Every row comes from one small tree of marks. The marks that hang from a mark follow it in brackets, in alphabetical order. Every link used is in the known rows. Which tree was each row made from?
In the rows, 128 means zero.
Known rows:
gital[dotep[rikaran sazu vomiz[fana]]]: [ 72 115 127 132  97 102 137 169 106 106 124 154 124 120 134  87 158 122
 150  69 139 137 157]
vomiz[fana gital[masad]]: [140 103 139  83 177 105 143 154 132 114 129 126 144 129 161 145 108 172
 139 112 110 123 156]
susip[dotep[rikaran vomiz]]: [111 100  94 147 113 135 129 161 141 145 133 155 119 130 162 102 125 109
 158  88 116 162 150]
susip[dotep[gital[masad] rikaran sazu]]: [114 136  96 137 111 134 139 172 168 132  91 153  91 105 163 113 163 168
 136 130 133 168 138]
susip[dotep[rikaran]]: [120 101  99 149 117 148 113 136 150 154 123 132 123 116 159 112 116 130
 154 104 131 155 131]
dotep[gital[masad rikaran] sazu vomiz[fana vere]]: [103 132 165 140 129  81 182 152 151 129 120 162 108 117 141  99 168 165
 132  97 100 131 197]
susip[dotep[gital[rikaran] vomiz[fana]]]: [122 112 110 127 142 107 153 133 167 165 169 154 125 113 170 109 148 161
 157  83  89 146 175]
fana[dotep masad]: [144 122 133 143 121 131 165  98 121 103 135 137 159 134 167 140 142 135
 151 118 114 110 103]
vomiz[fana[sazu] gital[dotep masad rikaran] vere]: [115  58 181 124 143  73 106 101 126 132 108  84 173  89 192 108 125 194
 158  51  74  89 173]
susip[dotep[gital[masad rikaran] sazu]]: [124 137 103 138 125 111 126 137 182 155 106 137  87  78 168 122 161 189
 119 130  97 147 142]
dotep[gital[masad] rikaran sazu vomiz[vere]]: [ 90 144 143 153  95 110 187 183 141 111  83 181 104 133 134  89 170 129
 131 121 129 158 172]
dotep[rikaran sazu]: [ 97 143 117 156 101 124 135 144 127 113 110 151  94 124 126  97 146 128
 133 121 158 136 123]
fana[dotep[rikaran] sazu vomiz[gital vere]]: [114  94 148 183 134 119 161  68 108 100 130 145 201 181 208  92 129 148
 170  87 129  88 139]
vomiz[fana[masad] gital[dotep] vere]: [114  79 169 114 157  93 160 123 127 133 124 132 184 131 165 101 106 161
 170  61  94  99 164]
vomiz[fana[masad] gital[rikaran] vere]: [129  91 164 134 168  79 175  99 149 142 148 148 151 131 178  99 101 175
 172  67  83  93 169]
vomiz[gital[masad]]: [141 115 129  96 158 110 131 153 133 116 107 128 132 120 163 141 111 162
 123 131 103 128 141]
gital[dotep[vomiz[vere]] rikaran]: [ 90  90 164 153 100  90 119 118 121 159 112 119 141  89 139  88 139 127
 134  71  82 126 163]
gital[dotep[sazu vomiz] masad rikaran]: [ 93 120 128 131  94  72 109 155 123 114  94 129  97  74 149 113 168 150
 112  89  82 132 147]
gital[dotep[sazu vomiz[fana]] masad rikaran]: [ 94 107 142 116 114  67 116 156 122 113 114 130 107  82 148 114 161 158
 128  73  89 126 164]
gital[dotep[sazu vomiz[fana vere]] masad rikaran]: [ 84  93 174 138 119  69 129 143 126 130  99 122 127  88 142  98 153 157
 134  63  86 122 187]
fana[masad]: [141 126 123 127 128 116 154 128 134 107 133 154 129 142 146 130 128 130
 149 110 111 118 121]

Write each row's tree:
[145 127 130 154 117  98 152  70 130  92 133 137 160 137 206 138 191 185
 137 116  92 102 119] : fana[dotep[gital[masad rikaran]] sazu vomiz]
[148 105 119 165 145  81 161  47 122  82 164 158 180 165 238 117 142 180
 173  76  77  61 116] : fana[dotep masad sazu vomiz[gital[rikaran]]]
[114 110 161 165 118 132 166 108 116 130 122 134 172 139 144 114 136 110
 141 111 116 122 153] : fana[dotep[vomiz[vere]]]
[118 137  98 139 118  97 142 162 176 142 117 163  86  91 169 112 170 168
 123 111  83 153 161] : susip[dotep[gital[masad rikaran] sazu vomiz]]
[103 136 153 156 123  74 215 131 155 124 147 195 116 140 149  81 167 153
 164  76  97 112 183] : dotep[gital[rikaran] sazu vomiz[fana[masad] vere]]
[103 124  93 164 113 140 115 144 156 141 116 144 101 117 153  97 134 138
 147 108 147 148 133] : susip[dotep[rikaran sazu]]
[128  96 155 188 149  94 147  33 123 118 143 127 192 154 213  98 134 176
 156  83  95  69 142] : fana[dotep sazu vomiz[gital[rikaran] vere]]
[111 139 139 130 112 125 178 141 132  95 112 145 129 115 158 128 183 171
 141 132 151 140 129] : vomiz[fana[dotep[gital[masad] rikaran sazu]]]
[ 93 119  81 149 131 119 140 171 152 134 126 180 110 129 176  80 120 140
 152  91 122 146 161] : susip[dotep[rikaran sazu vomiz[gital]]]
[124  96 175 152 108 134 178 104 123 102 111 118 181 133 181 119 168 164
 169  99 136 122 148] : vomiz[fana[dotep[gital[masad] rikaran] sazu] vere]
[ 97  97 128 171 129 115 182 157 155 128 135 190 135 162 164  75 128 125
 190  47 121 134 184] : susip[dotep[rikaran sazu vomiz[fana[masad] vere]]]
[126  76 164 163 135 118 189  81 116  97 145 142 201 161 211  96 123 160
 206  55 121  81 142] : vomiz[fana[dotep[rikaran] masad sazu] gital vere]
[115 151  96 144 127 138 140 142 172 151 123 149 112 118 146 110 155 160
 130 137 132 143 139] : susip[dotep[gital sazu]]
[113 103 154 176  98 124 198 119 115 107 123 168 162 151 170 100 141 104
 172  78 112 129 140] : fana[dotep[rikaran vomiz[vere]] masad]
[133 116 101 122 114 140 137 167 164 142 100 139 113 106 168 126 143 156
 142 125 116 176 137] : susip[dotep[gital[masad] rikaran]]
[113 129 120 165  75 134 180 119 111  94 139 158 155 142 181 104 185 122
 161 104 129 127 130] : fana[dotep[gital rikaran vomiz] sazu]
[147  90 138 142 147  90 161  59 125  97 172 128 174 128 226 123 136 187
 187  64  86  65 126] : vomiz[fana[dotep masad sazu] gital[rikaran]]
[ 93 105 153 130 147  94 179 181 130 105 107 173 127 145 160  88 122 146
 152  80 124 134 197] : dotep[rikaran sazu vomiz[fana gital[masad] vere]]
[111  90 142 128 132 130 178 179 161 152 116 158 144 133 165 107 137 143
 166  82 110 173 197] : susip[dotep[gital[masad] rikaran vomiz[fana vere]]]
